What can hang from each mark
maviba: bodu bosu lonu
bodu: bosu lonu maviba
dedoti: lonu puni
tusof: lonu
lonu: bodu dedoti maviba tusof
bosu: maviba
puni: dedoti

Each row was made from one small tree. The marks that hang from a mark follow it in brackets, in alphabetical order. Every link used is in the known rows. Write each row's tree.
In the rows, 128 means zero.
Known rows
bodu[maviba[lonu]]: [124 121 135 130 157 165 117  98 122 151 140 148 147  97 118 101  94 111
 133 102 131 102 127 150 115]
dedoti[lonu[bodu maviba tusof] puni]: [184 162 105 172 131 114  53 103 101 107 141  44  68 172 168 177 128 157
 107 153 141 122 135 117 138]
maviba[bodu bosu lonu[dedoti tusof]]: [135  67 151 126 142 128 212 101 142  84 105 171 139 120 170 114 141  66
 150 163 148 153 187 130 175]
dedoti[puni]: [128 125  71 153 163 128 100 103 123  88 177 116 128 183 115 134 113 129
  79 128 130 119  70 163 135]
maviba[bosu lonu]: [122  60 126 117 179 136 164  98 141 101 122 146 167 118 167 109  93  90
 141 147 129 122 104 132 159]
maviba[bodu bosu]: [111  34 128 141 183 131 216 111 170  87 128 127 133 140 169 112  83 108
 145 138  91 107  69 152 165]
lonu[bodu dedoti maviba tusof]: [128 192 162 135  83 106  96  89 124 117 100  64  95 101 131 155 164 121
 127 152 160 144 168 118 112]
bodu[bosu lonu]: [ 98 120 104 107 122 155 122 153 135 177 148 168 152 102  90 104 133 142
 142 116 108  87  73 128 133]
bosu[maviba[bodu lonu[dedoti tusof]]]: [161 101 165 131 108 162 167 131 125 103 135 170 123 116 141 108 146  83
 129 134 165 167 225 150 121]
bodu[bosu]: [102 110 118 124 157 153 144 137 148 159 135 143 132 118 106 123 123 164
 128 134  96 112  55 159 121]
tusof[lonu[maviba]]: [147 146  86 138 157 101 120  98 126 133 141  90 125 126 181 127 135 101
 148 134 132  87 104 125 101]
tusof[lonu[bodu dedoti[puni] maviba]]: [129 208  92 122 120  50  79 110  88  95 108  48 145 191 136 159 150 105
  89 119 149 134 145  86 130]
tusof[lonu[bodu dedoti]]: [137 196 105 129 124  58 126 137 124 108 152 102 137 171 119 149 132 118
 120 129 122 118 143 120 108]
dedoti[lonu[bodu]]: [175 130 117 150 137 106  85 127 137 133 183  90  91 158 154 161  85 173
 123 146 104 105  98 138 137]
maviba[bodu[lonu] bosu]: [118  43 121 121 145 137 198 130 160 101 135 160 156 122 158  99  99  99
 154 121 102  85  94 115 181]
bosu[maviba[lonu[bodu dedoti]]]: [135 155 185 102  89 123  98 135 107 110 121 114 166 120 115 124 106 112
 109 114 155 172 188 122 118]
puni[dedoti[lonu]]: [184 107  61 135 146 122  70 117 140 151 206 169  91 164 129 160 119 190
 101 179 123 107  75 131 118]
maviba[bodu bosu lonu]: [130  22 144 122 184 146 220  96 150  83 120 144 164 130 189  99  81  76
 149 146 117 109 117 136 187]
lonu[dedoti[puni] maviba tusof]: [128 169  99 139 108 116  69  70 106 103 117  99 100 143 124 146 184 104
  85 136 179 164 147 123 115]
lonu[bodu dedoti]: [113 162 135 126  99  91 102 107 141 108 144  94 125 144  99 148 119 131
 108 130 129 136 122 130 131]
maviba[bodu[bosu] lonu[dedoti tusof]]: [126 101 152 117 127 160 193 130 128 140 111 181 128 121 123 124 160  93
 132 158 133 141 180 140 154]
bosu[maviba[lonu[dedoti tusof]]]: [156 141 153 131  99 147 108 124 111 117 135 169 127  97 121 113 156  96
 129 135 175 179 216 146  88]
lonu[bodu maviba[bosu]]: [101 110 169 123 145 106 139  92 143  98  68  45 140 107 177 129  90 129
 149 140 114 120  86 108 144]
tusof[lonu[bodu]]: [155 169 101 148 158  86 137 143 129  98 167  91 131 168 144 147 101 120
 138 138 104  74 106 149 107]
bodu[lonu maviba]: [109 145 110 127 122 152 102 126 133 168 154 161 138  88  87  96 110 133
 143  72 120  73 102 126 111]
dedoti[lonu[tusof]]: [195 120  88 180 148 134  99 118 145 140 205 151  54 135 158 161 129 157
 140 161 123 109 120 164 116]
bosu[maviba[bodu]]: [136  75 146 141 148 168 170 139 149 101 159 125 120 134 141 102  87 126
 128 109 114 127 108 173 112]

Which tree is each row?
[108 187 146 107 113  89 143 213 113 142  98 117 160 142  97 134 134 164
 139  98  99 159 148 116  85] | tusof[lonu[bodu[bosu[maviba]] dedoti]]
[126 170 108 143 127 143  94  94  91 117 126 153 129 139  90 126 157  98
  95 108 169 161 193 133 123] | bodu[maviba[lonu[dedoti[puni] tusof]]]
[104 134 115 135 126 104 115  80 118  86  70 100 124 139 152 134 171 108
 109 145 161 181 130 105 139] | lonu[dedoti[puni] maviba[bosu] tusof]
[142 130 117 129  85 135 144 120 142 121 165 184 107 121 106 115 169  84
 132 134 149 104 172 127 144] | maviba[bodu[lonu[dedoti tusof]]]
[208 127  66 161 145 135  81 125 142 142 203 181  56 158 132 171 149 184
 119 202 135 112 115 150  98] | puni[dedoti[lonu[tusof]]]
[112  93 114 109 145  74 200 105 136 109  75 108 149 139 193 121 133  84
 159 126 124 129 134  81 156] | tusof[lonu[dedoti maviba[bodu bosu]]]
[114 195  89 139  95 132  72 126  96 137 139 169 120 133  54 115 176 120
 107  83 158 131 169 114 110] | bodu[lonu[dedoti[puni] tusof] maviba]
[152 129 178 125 127 148 113 138 113 102 135 101 161 119 138 115  83 121
 123 117 138 133 156 150 110] | bosu[maviba[lonu[bodu]]]
[ 84 162 182 105  91 123 118 187 121 144  91 111 148 115  78 131 122 177
 116  98 112 173 123 129 100] | lonu[bodu[bosu[maviba]] dedoti]
[ 99 118 155 120 111 151 169 111 140 155  80 122  98  96 138 131 177 122
 137 147 130 144 142 126 134] | lonu[dedoti maviba[bodu[bosu]] tusof]
[126 108 144 103  73 141 129 156 132 128 154 168 147 114 102  92 131 102
 123  78 142 134 161 112 132] | bosu[maviba[bodu[lonu[dedoti]]]]
[126 160 176 147 122 170 153 197 132 125 104 109 111 101 103 132 121 178
 145 130 101 147 128 173  72] | lonu[bodu[bosu[maviba]] tusof]
[144  97 146 129 140  97 107 105 136 136  91  56 115 119 204 151  82 162
 154 148 107 122  91  86 164] | dedoti[lonu[bodu maviba[bosu]]]
[100 138 176 120 130 154 141 189 130 138 103 101 146 114  98 121  91 187
 131 113  92 141  90 150  91] | lonu[bodu[bosu[maviba]]]
[109  89 136  98 134 104 147  90 133 111 108 164 175 116 144 112 120  85
 134 143 150 163 141 106 163] | maviba[bosu lonu[dedoti]]
[156  80 129 146 147 164 156 126 139 181 122 118  64 116 188 150 138 165
 158 158 108 106 119 122 147] | dedoti[lonu[maviba[bodu[bosu]] tusof]]
[101 158 133 133 122 187 133 170 133 198 111 187 120  66  70 102 152 154
 165  97 111  84 121 135  92] | bodu[bosu lonu[tusof] maviba]
[111 161 121 109  81 138 114 155 128 178 127 197 128  92  69 125 188 132
 137 133 139 124 142 117 116] | bodu[bosu lonu[dedoti tusof]]
[129 178  61 125 129  68  78  92  88 116 127  89 141 181 140 142 168  94
  94 111 157 139 131  93 119] | tusof[lonu[dedoti[puni] maviba]]
[113 140 145 140 143 136 113 174 124 204 118 110 104 120 106 148  74 221
 145 101  69 108  85 126 130] | dedoti[lonu[bodu[bosu maviba]]]
[107  94 103 107 151  99 124  87 108  75 103 149 182 168 135 116 125  81
  89 130 153 180 130 105 181] | maviba[bosu lonu[dedoti[puni]]]
[ 97 196 139  96 110  69 123 148 109 165  74  75 151 130 128 146 157 140
 141 124 118 129 129  82 119] | tusof[lonu[bodu[bosu] dedoti maviba]]
[118  92 149 137 144 176 189 116 146 144  93 112  90  93 160 127 148 127
 152 149 111 102 111 151 127] | lonu[maviba[bodu[bosu]] tusof]
[147 119 160 131 128 136 109 199 125 171 135 108 109 130 123 145  83 217
 139 116  79 141  99 132 116] | dedoti[lonu[bodu[bosu[maviba]]]]
[ 79 147  84  96  94 121  83 151 103 155 128 166 165 159  54 123 171 133
  84 103 135 138  96  93 156] | bodu[bosu lonu[dedoti[puni]]]
[103 121 161  87 108 152 118 157 110 169  99 174 174  95  96 101 139 136
 120 109 138 187 156 121 111] | bodu[bosu[maviba[lonu[dedoti]]]]
[137  82 139 123 115 169 148 157 139 118 166 157 137 120 127  85 102 112
 137  93 124  95 126 138 126] | bosu[maviba[bodu[lonu]]]
